In the rows, zero is written as 128.
Known rows, with every way that one mark hangs from another:
{nuvukes {nase lebo} nuzad}: [103 108 192  76 119 151 103  83 162  94 198 119 118 163 148 125  94 136
 147]
{kada {dapob nase nuzad}}: [157 112  81  90 141 162  98 102 122  89 132 125 155 109 123 109 120 134
 110]
{kada {dapob figoz {nase lebo nuvukes} nuzad}}: [169 111 120 132 144 177 129 116 136  50 177  89 157 124 172 120 137 140
 128]
{lebo {figoz dapob}}: [145 105  67 122 129 155 125  92 150 104 123 130 104 138  91 113 103 140
 109]
{dapob kada nase}: [115 110  87 139 139 162 106  87 144 139  99 118 141 134 138 120 120 128
 138]
{dapob nase}: [138 109 115 122 129 166 104  91 150  77 135 129 142 126 125 116 110 130
 129]
{nuzad {dapob kada}}: [ 92 110  92 128 145 142 111  83 152 208 118 122 105 138 115  97 122 131
 126]
{figoz dapob lebo}: [147 110  39 152 138 168 114 100 153  80 178 129 108 138 100 111 117 135
  93]
{kada {dapob {figoz lebo} nuzad}}: [158 113  40 129 152 162 119 111 114 100 133 113 119 125 102 122 127 136
  75]
{kada {dapob figoz nuzad}}: [147 107  92  96 141 156 113 101 117 102 105 126 122 127  95 116 132 140
  96]
{nuvukes nuzad}: [ 95 107 160  68 128 154  98  80 143 116 123 141 102 155  98 111  98 131
 130]
{lebo {figoz {dapob {nase nuvukes} nuzad}}}: [193 109  88 118 141 156 146 111 149  66 145 104 131 143 145 129 113 137
 116]
{nuvukes {nase {dapob nuzad} {lebo figoz}}}: [158 100 116 104 124 157 121  86 163  86 192 111 134 133 148 142  78 140
 134]
{nase lebo}: [129 102 117 117 117 170  97  77 167  86 175 129 145 134 109 109 114 137
 120]
{dapob figoz {nase lebo} nuzad}: [150 108 130 113 131 182 130  95 152  51 131 103 142 128 144 122 146 136
 103]
{nuzad {dapob figoz}}: [103 110 135 128 137 156 129  95 148 136 129 121  86 139 107  99 130 134
 119]
{lebo figoz}: [136 102  91 115 124 151 111  84 148 137 106 128 127 136  86 126  87 135
 108]
{lebo {figoz {dapob kada {nase {nuvukes nuzad}}}}}: [109 112 107 128 153 153 146 108 137 148 102  92 100 161 168 128 100 132
 159]
{figoz {dapob kada {nase nuvukes} nuzad} lebo}: [177 116  28 165 163 163 136 115 151 101 164  91 139 152 170 131 132 129
 110]
{dapob {figoz lebo} kada {nase nuvukes} nuzad}: [166 116  60 176 162 164 143 116 140 118 122  79 134 154 171 150 130 126
 112]
{nuzad {dapob figoz kada nase}}: [ 86 115 103 157 154 159 136 103 138 175  88  97  99 132 152 104 142 129
 137]
{lebo {figoz {dapob kada}}}: [120 105  43 139 140 151 129  88 145 172  88 119 104 142 103 121 111 138
 117]

Rows:
[127 111  10 167 150 161 116  96 150 149 143 120 106 145 114 116 126 133
 103] => {figoz {dapob kada} lebo}
[ 53 113 172  93 141 136 119  83 156 207 176 101  94 162 173 108 107 134
 154] => {nuvukes {nase lebo} {nuzad {dapob kada}}}
[137 107  85 116 137 169 114  82 153 131 124 102 161 128 153 122 135 133
 112] => {dapob kada {nase lebo} nuzad}
[169 111  80 128 155 156 133 104 155  93 139 104 138 155 165 125 136 133
 132] => {figoz {dapob kada {nase nuvukes} nuzad}}
[101 108 142 128 140 164 132  96 148 159 122  80 134 152 178 132  93 132
 161] => {dapob kada {nase {lebo figoz} {nuvukes nuzad}}}
[112 112 158 108 138 174 104 108 137  79 204 102 146 131 175 106 108 136
 162] => {kada {dapob {nase lebo {nuvukes nuzad}}}}
[147 106  98 132 116 154 133  95 167  85 200 111 120 146 141 127  96 144
 128] => {nuvukes {nase {lebo {figoz dapob}}}}
[ 67 122 123 144 160 131 141 106 131 212 138  86  58 172 163 123 109 129
 135] => {nuvukes nase {nuzad {dapob {figoz lebo} kada}}}
[157 110   4 131 154 154 125  95 144 147 126 116 115 146 112 120 136 134
  78] => {figoz {dapob kada nuzad} lebo}
[102 100  87 144 135 182 100  76 164 130 162 123 130 122 135 116 118 135
 155] => {nase {dapob kada} lebo}
[123 108 137 148 125 189 124  97 154  49 145 104 138 126 146 117 136 136
 131] => {dapob figoz {nase lebo}}
[ 91 113 206  96 148 150 136 104 146 136 147 105  70 169 138 105 116 132
 151] => {nase {nuvukes {nuzad {dapob figoz}}}}
[103 112 137 129 148 173 131 101 159 108 174  92 119 159 192 112 131 135
 165] => {figoz {dapob kada {nase lebo {nuvukes nuzad}}}}
[135 106  95 169 135 164 130  97 161 141 146  81 162 139 176 137 101 134
 152] => {dapob kada {nase {lebo figoz} nuvukes}}
[ 89 112 174 139 146 174 137 102 149 114 130  79 117 163 190 130 128 131
 166] => {dapob figoz kada {nase lebo {nuvukes nuzad}}}
[130 108 100 132 141 176 133  90 145 113  92  90 142 134 156 129 150 136
 111] => {dapob figoz kada {nase lebo} nuzad}
[ 94 115  51 178 159 154 134 102 138 204 114  96  84 140 125 109 132 129
 104] => {nuzad {dapob {figoz lebo} kada}}
[100 108 180  78 132 153 102  89 150  77 181 133  88 155 143 130  78 132
 177] => {nuvukes {nase dapob} nuzad}
[135 108 113 162 136 171 115  94 169 107 175  95 170 144 185 128 121 133
 158] => {dapob kada {nase lebo nuvukes}}
[106 115 130 139 142 166 134 105 141 111 123 107 100 125 140  97 132 131
 129] => {nuzad {dapob figoz nase}}
[152 109  39 119 147 155 140  97 132 151  69 104 122 133 132 126 121 136
 102] => {lebo {figoz {dapob kada nase nuzad}}}
[ 52 113 143 104 146 162 121  87 145 191 132  95 106 132 168  87 129 130
 145] => {nuvukes {nuzad {dapob kada {nase lebo}}}}
[129 112 147 144 136 170 122 103 174  97 229  96 148 129 179  95 118 133
 150] => {nuzad {dapob {nase lebo nuvukes}}}
[127 103 139 129 120 168 100  86 176  60 239 124 132 135 156 126  92 138
 167] => {nuvukes {nase dapob lebo}}
[149 105  54 100 146 149 120  84 148 138 106 130 113 149 108 117 141 137
 100] => {figoz {dapob kada nuzad}}
[128 114 160 105 142 165 125 109 150  53 176 115 107 159 158 111 118 134
 158] => {figoz {dapob {nase {nuvukes nuzad}}}}
[162 100  69  96 127 163 132  86 155  93 145 116 125 132 103 117 120 145
  81] => {nase {lebo {figoz {dapob nuzad}}}}
[151 104  36 105 145 144 136  86 138 167  73 117 108 147 101 127 119 139
  92] => {lebo {figoz {dapob kada nuzad}}}
[129 108  39 154 161 173 127  97 135 139 107 106  97 137 126 139 125 130
 108] => {nase {dapob {figoz lebo} kada nuzad}}
[ 75 104 172 135 150 180 130  94 156 124 153  96  93 159 171 129 118 134
 185] => {nase {dapob figoz kada} lebo {nuvukes nuzad}}
